Each row was made from one walk, in order. Every step used is in the known rows, and no mark comes twice. Write each row's walk.
Known rows
bonu-fezig-losol: [  8  -5  -8 -16 -17  -1   1  13   0  -4  -8   3   1  -2  -1   7   8   0
  -8 -15   8   2  -3  -5   1   1   1  -9   0  -7  11  20 -13]
gatabo-gike-bonu: [  1   6   5   6 -12   1  -5 -11 -19   1   3  -2 -11 -13   6 -15  10  -3
  -1 -15   0  -1  -4   1   9  -8   1 -10   4 -21  -2  10   3]
losol-vemot-gatabo-gike: [  7  26 -16  16 -23   7  -3 -22 -17  -1  -5  -4  -5  -3  15   0  -3  -4
  -2  27 -20  11  -1  11   3   2 -14 -14   0  -2 -22  38  10]
lidanu-bonu-fezig: [  4 -17  30 -14   8  -5  -8  10   6  -6  -5  -1  12  -2  -6  -1   9  -5
  -6   0   7  -8   0 -11   1  -1  10  -4   4 -11  16  -2  -8]
gopire-gike-losol-fezig-bonu: [  2   3   5  -8 -17   3  -9 -13  -4  -7  -2  -6 -22   5   6 -27   4  -1
 -13 -11   6   0  -1   5   7  -5  15  -1   5  -3  -4  -5  -8]
gopire-gike-losol-vemot-gatabo: [ 18  15 -30   4 -20   7  -4 -24  -8  -3 -10  -8  -1   3  10 -13  -4  -5
  -4   6  -5   7  -4  11   6   3 -14 -13  -7   3 -21   5   2]
nolus-vemot-gatabo: [  2  26  -7  13 -21   1   3 -11  -3   0  -3   2  -1  -1   4  11  -7  -6
   4  17 -11   7   6  11  -2   3 -18  -4  -3  17 -13   7   5]
bonu-lidanu: [ -5 -11   8 -14  -3  -2   2   4  10  -7  -1   2  -3  -2   1  -2   5   5
  -4   2   2  -6  10   0  -1  -6   4   0   1  -9   2  21   1]
lidanu-bonu-fezig-losol-gike: [ 12 -12  14 -16 -11  -1  -2  19  -1  -8  -4   1  15  -2  -5   9  13  -2
  -7 -13   0   0  -4  -9   0   5  12  -6   7 -12  14  22 -17]
gike-bonu-fezig-losol: [ 12  -6  -2 -19 -18  -1  -4   8  -3  -7  -6   3  -2 -12  -2   0  13  -8
  -7 -32  13  -2  -3  -6   5  -4   2 -10   1 -21   9  37 -13]
vemot-gatabo-gike-losol-fezig: [  0  27  -8   8 -39   9  -5 -23 -11   2  -4  -7 -28  -4  14  -9   2  -3
  -9  15 -14   5  -4  10  10  -5  -8  -9  14  -9 -17  -1   4]
gike-losol-fezig: [  1   4  -4  -7 -15   5  -1  -9   8  -1  -6  -4 -18  -1   3  -1  -1  -1
  -9   6  -3   2  -1   4   6  -4   0   2  12  -3  -6  -8  -6]
fezig-bonu: [ -6   3   9  -4  -2  -3  -5  -3  -3  -5  -1   3  -5   1   2 -10   4  -3
  -7  -3   2   1   6   0  -2  -1  12   2  -2  -3   2  26  -1]
nolus-vemot: [  1  11  -6   6  -4  -2   7  -3   1   0  -3   3   0  -1   1  14  -5  -4
   3  12  -4   7   4   8  -1   1 -13  -1  -4  12  -1  -9  -1]
gopire-gike-gatabo-vemot: [ 11  10  -3   6 -11   4   1 -13 -23   0   1  -6 -16   1  -1 -10   1  -9
   7 -24  -7   2 -19  -5  10  -4  -8  -9  -8   4  -5   8  -2]
lidanu-bonu-fezig-losol: [  7 -14  14 -20  -1  -5  -6  14   7  -8  -9   4   9  -1  -5   7  13  -4
 -10 -18   8  -3  -3 -10  -1   2   9  -6   3 -12  21  18 -15]
losol-gike-gatabo-vemot-nolus: [ 11  27   1  17 -25  10  11 -10 -12   1  -1  -8 -12  -1   2   9  -5 -20
  12   2 -27  16 -12  -5   9   0 -15  -1  -6   2 -19  29  -2]
bonu-fezig-losol-gike-gatabo-vemot: [ 18  12  -9 -10 -36   8   8   5 -19  -5  -7  -2  -9  -6  -2  15   5 -13
   1 -20 -11  12 -17 -11   6   0  -5 -11  -2  -5  -4  49 -15]
vemot-gatabo-gike-bonu: [  2  20   1  12 -29   4 -10 -19 -23   1   4  -3 -12 -12   9 -18   8  -7
   1 -12  -8   0   0   5   9  -6  -7 -12   5 -18  -9  26  10]
gike-gatabo-vemot-nolus: [  7  27   1  11 -11   6   6 -13  -7   0  -5  -5 -17  -1   0   6  -4 -20
  10  -4 -20  12  -9  -6   8  -4 -17  -1 -11   0 -12  27  -2]
fezig-bonu-gike: [-11   2  20 -12 -23  -7  -6  11   2  -5  -1   3  -2   5   4 -16  16   1
  -9  -6  -1   0   6  -4  -1  -1  17 -10 -10 -10  14  37  -3]
gopire-gike-bonu-fezig-losol: [ 19 -11  -4 -15 -20  -1  -8   6 -14  -7   0  -1  -3  -6  -2 -16  14  -3
  -6 -47  16  -5  -9  -4   9  -2   5 -14  -3 -18  12  14 -14]
fezig-losol-gike-gatabo: [ 15   6 -14  -9 -24   5   3  10 -12  -3  -6   2  -4  -1   1  10   7   0
   3 -20 -14   3 -13  -9   3   3   1   0  -1  -2  -5  46  -8]
nolus-vemot-gatabo-gike-bonu-lidanu: [ -1  20   5   6 -39  -1   1 -17 -13  -5   0   2 -14 -16  12  -7   8  -9
  -1   4 -10   0  12  13   7 -11 -14 -14   2 -16 -10  38   8]
losol-vemot: [  8   2 -10  -1   4   3   4  -6   2  -3  -9  -2   7   1   5  10  -6  -3
  -3  19  -7   7   1   6  -2   2  -6  -2  -5   4 -15  25   0]
lidanu-bonu: [ -1 -12  21  -3  17  -5  -7   2   7  -4  -2   1   7   0  -4  -3   5  -2
  -2  -3   0  -5   0  -6  -1   0   9   2   2  -5   9   0  -3]

Write each row's walk
[ 15  25 -24   7 -29   6  -6 -20 -20  -4  -9   0 -11 -11  15   0   6  -9
  -4  -9 -16   8  -2  11   6  -1 -14 -16   0 -16 -19  75   2] => fezig-losol-vemot-gatabo-gike-bonu
[ -3   0  -2 -13 -24  -2   2   8  11   0  -8   0  -4   0   3 -10  13   1
  -6  -7   1   2   0  -5   6  -1   3 -13  -6 -13  13   2  -6] => bonu-gike-losol
[ -4 -13  31 -12  -5  -8  -9  19  12  -3  -3   1  11   5  -2  -9  18   2
  -5  -5  -4  -8   1  -9   0   0  10  -8  -4 -11  20  15  -5] => lidanu-bonu-gike
[  1  13  37   2 -14  -1  -2   5   7  -3  -7  -4  -7   4  -2  -4  14 -19
   6 -13 -22   5  -9 -17   8  -4  -6  -9 -14 -11  12  45  -7] => lidanu-bonu-gike-gatabo-vemot-nolus
[ 14  31 -13  11 -31  10  12  -7 -11  -1  -5  -3 -18  -1   3  18  -2 -17
   9 -19 -26  20 -14  -4   7   3 -15  -2  -9   0 -15  53 -11] => fezig-losol-gike-gatabo-vemot-nolus
[  4  32  -2  18 -33   1  -2 -22 -23   2   1   0 -11 -13  11  -2   2 -13
   4   1 -13   6   2  14   8  -5 -17 -12   1  -6 -14  19   8] => nolus-vemot-gatabo-gike-bonu
[  9 -10  17 -15 -11  -2  -5   3  -5  -5  -2  -2   3 -11  -3  -8   9 -10
  -4 -15  11  -6   0  -5   6  -7   2  -9   1 -19   5  12  -5] => gike-bonu-fezig
[ -1  12  11  -1 -34   2  -8 -16 -13  -6   3  -1 -14 -14  10 -21  12  -5
  -3  -9  -7  -7   9   5   8 -12  -3 -12   6 -28  -9  46  11] => vemot-gatabo-gike-bonu-lidanu
[  8  -2 -15  -1  -6   1  -3 -11  -8   0  -1  -6  -8   1   2 -19   3   2
  -4 -19   9   0  -8   2   8   0   1  -7   1  -4   3 -34  -5] => gopire-gike-losol
[ -9  -4  16 -26 -23   2  -2  -7  17 -13  -8   1 -24  -2   7 -12   8  -1
 -18   3   2  -3  13   5   3 -12  16   2   8 -15  -5  38  -7] => gike-losol-fezig-bonu-lidanu
[ -2  10 -14   4 -16   2   1 -15 -11   3  -5  -3 -17  -8   9  -7   7  -1
  -4  -4  -2   8  -5   2   9  -3  -1 -10   6 -16   2 -19  -2] => gatabo-gike-losol
[ 18   3   2 -14 -11   1  -8   2   6 -11 -16   1  14   0   3  13   5  -8
 -10   8  -7   1   2  -4  -2   4  -6 -11  -2  -4  -1  64  -9] => lidanu-bonu-fezig-losol-vemot-gatabo
[ -4  28  25  -1 -34   1   1  -2  -3  -4  -7  -1 -18   4   4 -10  11 -21
   2 -11 -22  12  -4 -11   7  -6  -2 -11 -21 -11   2  69  -5] => fezig-bonu-gike-gatabo-vemot-nolus
[  2  37 -23  17 -38   3   5 -25 -14   3  -7  -1 -17  -9  13   3  -1  -8
  -1  13 -12  15   1  14   7  -1 -20 -15   3  -1  -9 -12   4] => nolus-vemot-gatabo-gike-losol
[-11   4  32 -14 -29  -1  -7  13   6  -7   0  -1 -11  10   5 -16  14   1
 -14   4  -7  -3   6   0   0  -4  17  -5   1  -6   6  45  -4] => losol-fezig-bonu-gike
[  6  13 -22   2 -10   5   4 -22 -10   0 -14  -4 -11  -9  13   0   2  -3
  -7  13  -8  15  -5   8   7  -1  -8 -14   3 -15 -13  10  -2] => gatabo-gike-losol-vemot
[ -1  12  -5   2 -25   7   0 -15  -7   1  -5  -6 -28  -5  11  -6   4   2
 -10  10  -8   6  -7   6  10  -6   0  -7  15 -12  -6 -13  -2] => gatabo-gike-losol-fezig
[ -2   2   8 -14 -34   2  -2   7  17  -1  -7  -4 -15   3   5  -6  11   3
 -11   5  -5   1  -1   0   7  -5   4  -9   6  -9   4   8  -7] => bonu-gike-losol-fezig
[ 15 -11   6 -21   5  -3  -2  10  10 -11 -18   2  14  -1  -1  14   8  -6
 -12   2   1   3  -2  -6  -2   3   2  -8  -1 -11   7  50 -16] => lidanu-bonu-fezig-losol-vemot
[  4  13   0   2  -8   4   3  -9 -11   0  -5  -1 -15  -5  -1   4  -1 -12
   7 -13 -12   5 -13  -7   6  -6  -9  -5  -5   2  -7  28  -2] => gike-gatabo-vemot
[ -4   7   6 -12 -18   3  -6 -11   8  -7  -8  -2 -22   0   6 -10   3  -5
 -14   3   0   3   4   5   3  -6  14   3   9  -6  -6  17  -7] => gike-losol-fezig-bonu
[ 10   3 -23  -8  -2   4   5 -12   5  -4 -17  -3  -3  -5   6   5  -4  -6
  -6   9  -3  11   0   4   3   0  -7  -6  -2  -3 -14  12  -5] => gike-losol-vemot
[ 17   4 -11 -12 -24   2  -1  -6 -17  -6 -12  -1  -5 -15   9   4  12  -9
 -11 -13   0   8  -6   1   8  -3  -6 -21   2 -28  -5  54 -10] => gatabo-gike-bonu-fezig-losol-vemot
[ -8  17   5  -4 -28   3  -5 -18 -10  -3  -6  -3 -32  -4  13 -15   8  -2
 -16   4  -4   7   0   7   8  -7  13  -6  14 -16  -6  12  -4] => gatabo-gike-losol-fezig-bonu
[ 14   0 -26  -3  -4   4   1 -15  -4  -4 -10  -8  -2   1   6  -8  -3  -2
  -5  -1   2   8  -6   7   6   2  -7  -9  -6  -2 -12  -8  -6] => gopire-gike-losol-vemot
[ 19 -10  14 -24 -19   0  -3  19  -5  -9 -11   3   8  -3  -5   7  16  -6
  -3 -17  -7  -4 -13 -18   4   2  10  -5   3 -14   9  45 -17] => lidanu-bonu-fezig-losol-gike-gatabo
[ 11   0  -7  -3 -17   5   1   4  -9  -4   1   1  -1 -10  -1   4   8  -3
  -1 -30  -3   2  -3   2   4   2   3  -2   3 -14  -6  39  -8] => fezig-losol-gike-bonu
[  0  35 -10  22 -33   2   2 -17 -21   3   0   0 -10  -4  12   6  -3  -5
   2  19 -16  10   2  15   3   1 -19 -12   0   6  -9   4   8] => nolus-vemot-gatabo-gike
[ -5   7  30 -22 -37  -2  -8  12   1  -8  -7   1 -18   8   6 -18  17  -1
 -10  -3 -14  -8  -3 -12   4  -8  14  -5  -3  -7   2  63  -4] => losol-fezig-bonu-gike-gatabo
